Each row comes from the steps of one walk. Every step used is in the known rows, and no mark comes twice. Write the walk behind each row, first mark first.
Known rows:
kamak-sumu-kovag-tuno: [ 18   9  13   1  -3  -4 -27  19 -13 -21 -20 -20 -19  25   5  24  19  -9
   0   9  16 -37  -8   1  -1  -8  10  -3  -3  15  -8  12   8]
kamak-sumu-kovag: [ 14  11  14  -6  -1  -7 -23  15 -20 -30 -14 -10 -18  24   5  20  16   7
   0   7  16 -36  -4  -4  -3 -13   9  -7  -3   8  -2   7   5]
zivoga-tiri-zedu-vepen-zivi: [ 14  10  -6 -29  12  -1 -16  10 -24  -5 -16  19  -6   7 -21   8 -11   6
  17   6  33 -30  -3   3  -8 -13   8  22   0  12  13  19  -1]
sumu-kovag-batoreg: [ 16   4  12  -1  -7  -5 -28  22 -17 -10 -17 -10 -14  19  -5  25  15   5
   5  -3   4 -34  -2   0  -9 -19   4   1  -9  13   2   4   8]
tiri-zedu: [  4  -1  -1 -21   1 -12 -14   5 -13  -4 -16  -2 -13  17  -6   8   5   1
   6   3  18 -30  -6  -2   5 -18   2  14   8   8   8  10  -1]
kamak-peda: [  7   1   9 -13  -9  -6 -26  25 -13 -10  -4   3 -10  29 -12   5   6   3
  13   3   9 -18 -14  -4   9 -15  13   3 -10  11 -19  12   7]
reluz-kamak-peda-zedu-tiri-zivoga: [  1  -1 -10 -14  15  -8 -34  29  -6   2   0  14  -1  26 -14   5   7 -12
  18  -1  28 -27 -11  -8   6 -20  16  30   2   2  -3   2  -4]
sumu-kovag: [ 16   3   9  -7   0   3 -18  19 -24 -21 -10  -9 -14  18   3  19  12   6
   0   4  10 -33   5   2  -6 -14   3   3  -7   3  -2   4   3]
bokef-zivoga-tiri: [ 19   3  -1 -11 -10 -12  -9  17 -11   3  -9  17   2  15  -9   6  13   5
  18  -3  19 -21   7   1  -3 -15   6  10  -4   3 -14   5   1]
reluz-kamak: [ -4  -9  -1  -8  -6   1 -18  17  -9  -8   3   2 -11  23 -15  18  16   4
   9   0   9 -29  10  -1  -5 -18   4   7 -11  20  -1   5   3]
vepen-zivi: [  7   1  -1 -22  10  -5 -16  17 -17 -21  -4   7  -9   8 -15  12  -4   5
   9   3   8 -29  -1   7  -4 -12   4   6  -2  18  -2  21  -5]
peda-zedu-vepen-zivi: [ 13  14  -4 -25  16   1 -25  20 -23  -8 -18  13  -1   4 -22  22  -7   0
  10   4  20 -29 -11  10 -13  -8   4  16  -2   6   6  17  -7]
batoreg-kovag: [  4   2   9 -17   2  -1 -17  15 -15 -10 -18   3  -9  24 -12  12  18  23
   7   9   5 -21   4   9  -1 -16   5  14  -7  10   6   9  -1]
sumu-kovag-tiri-zedu: [ 22  10   8 -11   5  -5 -18  14 -17  -5 -19 -13 -17  14   4  19   4  -5
   3   2  22 -43  -5  -1   2 -19   2  22   5   8  16  10   3]
kovag-sumu: [ 11   5   9  -9  -6  -8 -18  11  -4 -12 -20  -7   1  19 -11  17   8   0
  10  -1   7 -37  -7  -4   2 -14  -3   1  -6   9  -3  13   2]
bokef-zivoga: [ 17  -3   2  -5 -14 -12 -15  18 -10   5  -9   4   1  11  -6  13  14  13
   8  -2   9 -23  -4   2   1 -13   9  11  -1  -2 -17   9  -1]
reluz-fipu: [  6  -9   0  -7  -4  -8 -19   6   0   3   2  -3  -8  27 -12  12  22   6
   8  -4  12 -24   3   6   1 -12   9   6 -13  19  -2   7   8]
zivoga-tiri: [  9   4   0 -18   1  -5  -8  12 -12 -10 -10  17  -6  20 -12   5   9  -3
  19  -3  18 -20  10   1  -2 -17  -1   5  -8  13  -2   5   2]
kamak-peda-zedu-vepen-zivi: [ 14  15  -1 -24  11   0 -32  28 -23  -8 -14  13  -1  13 -24  17 -10  -1
  13   7  21 -27 -21   6  -8  -9  12  14  -6   7  -4  20  -3]
vepen-zedu-mazo: [  7  -2  -5 -14   5  -3 -19   9 -34  -5 -18   5 -18   1 -13  18   7  14
   7  -6   9 -22   3  -4   3 -13   8  13   3   8  -6  18   1]
mazo-zedu-peda-kamak-sumu-kovag-tiri: [ 19  22  12  -4   8  -5 -22  33 -25 -13 -25 -14 -16  23  -9  28  16 -16
  -2   1  26 -33  -3  -7  -1 -11  -6  16   6   7   5   9  -7]
tuno-zivoga: [  6  -5   6 -10   5  -7 -11  19  -5  -8  -7   6   3  25  -5  18  11   4
  13  -4   7 -22  -2   0  16 -12  10   1  -9   5  -6  -3  -8]
reluz-kamak-sumu-kovag-tiri-zivoga-bokef: [  7   2  -1  -3  11  -9 -23  17  -7 -20  -5   6 -12  33  -5  12  23   0
  16  -3  20 -49   5  -2   0 -24  12  12  -5  13   8   9   0]
tiri-zivoga-tuno: [  3  -5  -5 -14   0 -11 -15   7  -4 -11  -9  16   5  19 -17  -1  11  -1
  11   2  17 -21  14   5   7 -13   6  15  -4   9  -7   5  -8]
vepen-zedu-peda-kamak-sumu-kovag-tuno-zivoga: [ 19  10   5  -5  13  -2 -25  36 -28 -14 -26 -11  -6  25  -5  29  18 -10
   6   7  27 -39  -9 -13   8  -6  14   6   3  10 -10   3 -19]
peda-kamak-sumu-kovag-tuno-zivoga: [ 13  10  11   2   8   0 -27  31  -9 -19 -15 -12  -3  32   2  29  22 -12
   6  10  18 -37  -6  -6   8  -5  11  -4  -4  11  -8  -7 -12]
batoreg-kovag-tuno-zivoga-tiri-zedu-mazo: [  2   1   0 -14  16   1 -20  10 -20   8 -26   6  -8  23 -10  12  15   7
  16   8  27 -24   6   2  13  -9  14  28   0  11   5   3   3]
sumu-kovag-tuno-zivoga: [ 18  -1   9   1   4   3 -18  27  -9 -10 -13 -12  -4  28   5  28  16  -8
   6   4  11 -33  -1   4  12  -8  13   1 -10   6  -8  -3  -3]
batoreg-kovag-tuno-zivoga-tiri-zedu: [ 10   4   1 -21  12  -7 -10  14  -5   4 -24   7  -3  33  -8   8  15  -2
  16   9  26 -28   3   5  12 -17  11  20   0  14  14   0  -6]
kamak-sumu-kovag-tiri-zedu-peda-fipu: [ 23  21   9  -8  13  -3 -30  17 -19   1 -31 -13 -19  22 -12  14  13 -14
   6   4  46 -44 -21 -14  -2  -5   7  25   9   9   4   7  -3]
peda-zedu-vepen: [ 12  11   1 -17   3   1 -25  17 -18   4 -26  10   1  13 -17  23   5  -3
  11  -1  22 -22 -11   5  -8 -10   1  15  -6  -3   3   4  -2]
peda-kamak-sumu-kovag-tuno: [ 14  15  10   0   1   2 -34  25 -16 -23 -18 -17 -16  24  -1  24  20 -14
   0  13  18 -38  -6  -5  -7  -6   3  -1   1  15  -7   5  -2]
bokef-zivoga-tiri-zedu-vepen: [ 22   7  -4 -15  -9  -5 -15  10 -17  17 -23  17   1  12 -14   8   5  10
  17   1  36 -23  -4  -2  -3 -14  11  26   1  -4   2   6   3]
bokef-zivoga-tuno: [ 13  -3  -1  -6 -17 -12 -12   9 -11   1 -12  13   8  14 -13   8  15   7
  11   7  13 -19  15   8  -1  -9   6  11  -7   5 -19   5  -4]

Which walk is each row?
[  0   5  -4 -15   6   1 -16  29 -28  -4 -20   0  -7  22 -24  15  13 -11
   0   1  20 -14   5  -5  -1  -9 -15  18   7   1  -4   4 -16] => mazo-zedu-peda-kamak
[ -1  -8 -15 -16  18 -13  -7   9 -10  -7 -13  20  -8  28  -7  -3  11  -4
  15  -7  17 -20  11   7  10 -23   1  20   4 -10   8   5  -7] => mazo-zedu-tiri-zivoga-bokef
[  1  -9 -10 -16  18  -9 -16   8 -12  -8 -10  24  -4  24  -5  -5   8   3
  24  -4  19 -26   4   2   7 -20   8  21  -2  -4   2   5  -4] => zedu-tiri-zivoga-bokef
[ 13  -4 -11 -18  15 -13 -17  15 -15  -2 -12  16  -8   7  -7   3   2   4
  14  -9  20 -24  -4  -7  10 -22  14  28  11  -1   3  12 -11] => vepen-zedu-tiri-zivoga
[ 15  11  17   0  -6 -14 -32  20 -14 -17 -19 -12 -16  24  -4  25  19   5
   4   0   9 -37 -10  -6  -6 -18  10  -8  -6  17   2   8  10] => kamak-sumu-kovag-batoreg
[  3  -5  -7 -12   7  -9 -17   7  -8  -5  -9  23   4  16 -12  -3   5  -3
  17   3  24 -17  15   2   8 -12   8  27  -3   4  -5   1  -6] => zedu-tiri-zivoga-tuno
[ 14   1  -5 -18   9  -8 -12  11 -24  -3 -17  14 -15   6  -4  12  -1   3
  14  -3  15 -21   1  -5   2 -19   7  17   3   4   4  11  -5] => vepen-zedu-tiri
[ 19  15  12 -12   7 -12 -24  18 -30  -3 -30 -14 -19  18  -3  17   5  -6
   4   3  39 -41 -15 -13   5 -11   7  27   8   9   6  18   3] => kamak-sumu-kovag-tiri-zedu-peda
[  6   9  -4 -18  17  -7 -21  14 -16   0 -19  12  -6  13  -3  14   1 -13
  14   1  21 -21  -5   1  -3 -13  -2  19   2  -3   4   0  -4] => peda-zedu-tiri
[ 12   9   7   0  11  -2 -20  37 -18 -12 -25 -16  -6  36  -6  31  23 -20
  -2   7  24 -29  -3  -6  12  -3   5   5   3   3  -7  -3 -15] => mazo-zedu-peda-kamak-sumu-kovag-tuno-zivoga
[ 10   9  -8 -18   4  -4 -21  24 -31  12 -21  12   3  14 -20   3  10  -5
  16   6  40 -27  -1 -15  -7  -9  -3  32  12   0  -9   3 -15] => bokef-zivoga-tiri-zedu-peda-kamak
[  8   0  -1 -23  12  -9  -8  16 -25   7 -23  11  -1  25 -14   4   3  -5
  20  -1  40 -25   0 -10  13 -12   7  25   1   4   0   3  -7] => tuno-zivoga-tiri-zedu-peda
[ -3  -3  -3 -14   6  -4 -24   2 -27   2 -17  -1 -16   9  -9  10   5   9
   6   1  20 -25  -2  -5   6 -10   6  22   7   6  -1  12   8] => tiri-zedu-mazo
[ 15  15   8  -5  12   0 -21  29  -9 -20 -15   3  -1  33  -3  20  21 -17
  16   9  27 -34   4  -7   3  -8   8  -4  -6  14  -6 -10 -10] => peda-kamak-sumu-kovag-tuno-zivoga-tiri
[  9   0  -7 -12   1  -9 -18   5 -26  12 -17  11  -7   7  -9   5   9  10
  14   0  29 -24   4  -6   2 -11  10  26   8   1  -7   9   7] => bokef-zivoga-tiri-zedu-mazo
[ 16   2  -5 -19  -2 -13 -12  15 -29  16 -24   9  -2  15 -13   1   5   1
  15   1  40 -26  -3  -9   1 -11   5  32   8  -1  -8  12  -1] => bokef-zivoga-tiri-zedu-peda
[ 11  13   2  -8  20  -6 -30  26 -25 -17 -19   7  -6  27 -10   6  17  -5
  17   0  32 -44  -4 -10   0 -14   5  23   3   3   1   9 -12] => zedu-peda-kamak-sumu-kovag-tiri-zivoga-bokef
[ -1   6  -3 -13  13  -2 -27  11 -25  -2 -20   4  -8   8 -11  20  10  -3
   7  -2  14 -22  -3   3  -3  -7  -1  15   2   1  -6   7   3] => peda-zedu-mazo
[  6  -6 -10 -13  13 -14 -10  17  -4   0  -9  10  -8  20  -8   5   8  -6
   5  -8  18 -13   4   1  15 -21   4  27  11  -8   5   6  -6] => mazo-zedu-tiri-zivoga
[ 10   8  13 -13  -2  -4 -20  13  -7 -13 -27  -7   1  26 -14  17  16  18
   9   8   5 -36  -2   2  -2 -15   0  10  -8  11   7  13   0] => batoreg-kovag-sumu
[ 17  10   6 -12  12 -10 -18  21 -26  -3 -31  -6 -10  31  -3  13  11 -15
  12   8  47 -37  -8 -12  11  -8  14  18   3   9  -2   6  -2] => kamak-sumu-kovag-tuno-zivoga-tiri-zedu-peda
[ 20  22  17  -3   8   0 -31  32 -28 -14 -21 -11 -12  18  -7  25  12  -8
   6   4  29 -40  -9 -14  -5  -8   1  18  -1  12  -1  10  -4] => zedu-peda-kamak-sumu-kovag-tiri
[ -1   6  -3 -21   9   0 -26  22 -32   0 -21   0  -6  16 -20   7   6  -7
   8   7  32 -28  -6 -15  -4  -8  -7  27  10   5  -1   5 -15] => tiri-zedu-peda-kamak
[ 13  14   4 -17  -3   0 -33  26 -18   4 -21   9  -1  22 -19  17   2  -4
  14   3  22 -19 -22   2  -2 -10  10  13  -9  -2  -8   7   3] => kamak-peda-zedu-vepen
[  1   2  -6 -18   9  -3 -18   1 -27   1 -17  10 -14  11 -11   5   5   4
  15  -1  28 -23   6  -6   3 -12   4  22   5   8   2   9   8] => zivoga-tiri-zedu-mazo
[  3  -6 -11 -14   7 -13  -8   8  -5  -5 -13  20   1  21 -15   0   8 -10
   8   0  20 -11  22   7  12 -16   1  24   4  -1   2   2  -9] => mazo-zedu-tiri-zivoga-tuno
[ 19   4   3  -5   2  -5 -19  15  -8 -12 -10   6   1  17  -8  10  11  -6
   9   1  20 -33  15   6   4 -14   6  23  -6   9   0   6  -5] => sumu-kovag-tiri-zivoga-tuno
[  7  -6  -4 -12  13  -9 -20  16  -8  -2  -5  13  -3  14  -6   1   3   2
  16  -6  21 -21  -4  -5  11 -17  11  28   4  -3  -1   5  -3] => zedu-tiri-zivoga
[ 13   4  -1 -19   5  -2 -11  11 -13   9 -21  19   2  22 -14  11   3   5
  21   0  36 -22  -3  -3   9 -14  12  19  -6   1  10  -3  -3] => tuno-zivoga-tiri-zedu-vepen
[  7  11   2 -20   2 -10 -29  26 -12  -7 -13   3  -5  26 -12  12   7 -13
  10   3  13 -23 -19   1   1 -15   5   5  -2   5 -11   8  -1] => kamak-peda-zedu
[  0  -8  -1 -14  11  -8  -7  12  -9 -13 -10  17   1  34  -4   9  15   6
  22  -2   7 -28   7   7  11 -17   7  -4 -13   3  -3  -4  -9] => tuno-zivoga-bokef
[  9  18   7 -12   9  -3 -31  22 -36 -21 -24 -12 -16  23  -4  16  14  -1
  -1  15  36 -41  -9 -18  -6  -8   3  12  11   5   2   5  -8] => tiri-zedu-peda-kamak-sumu-kovag
[ 12  10   8  -5  14  -3 -29  30 -22  -9 -26 -16  -6  32  -2  24  16 -15
   5  13  35 -41 -12 -14  11  -3  12  13   6   7  -4  -2 -13] => tiri-zedu-peda-kamak-sumu-kovag-tuno-zivoga
[  5  22  11 -18  13 -10 -32  23 -24  -4 -31  -3 -10  24 -19  14  15   2
  10  13  34 -33 -15 -15   0  -9   2  29  10  17  11  13 -12] => batoreg-kovag-tiri-zedu-peda-kamak-sumu
[ 17  18   8  -6   3 -10 -36  32 -36 -14 -30  -9 -15  17 -15  26  17   2
   5   1  21 -40 -11 -18 -13 -15   5   3   4  17   1  10  -7] => vepen-zedu-peda-kamak-sumu-kovag-batoreg
[  2   8  -4 -22  18  -1 -18  25 -27   2 -19  13   4  24 -20   7   7 -10
  19   5  39 -27   1 -16   5  -9  -2  25   6   5   0  -6 -21] => tuno-zivoga-tiri-zedu-peda-kamak
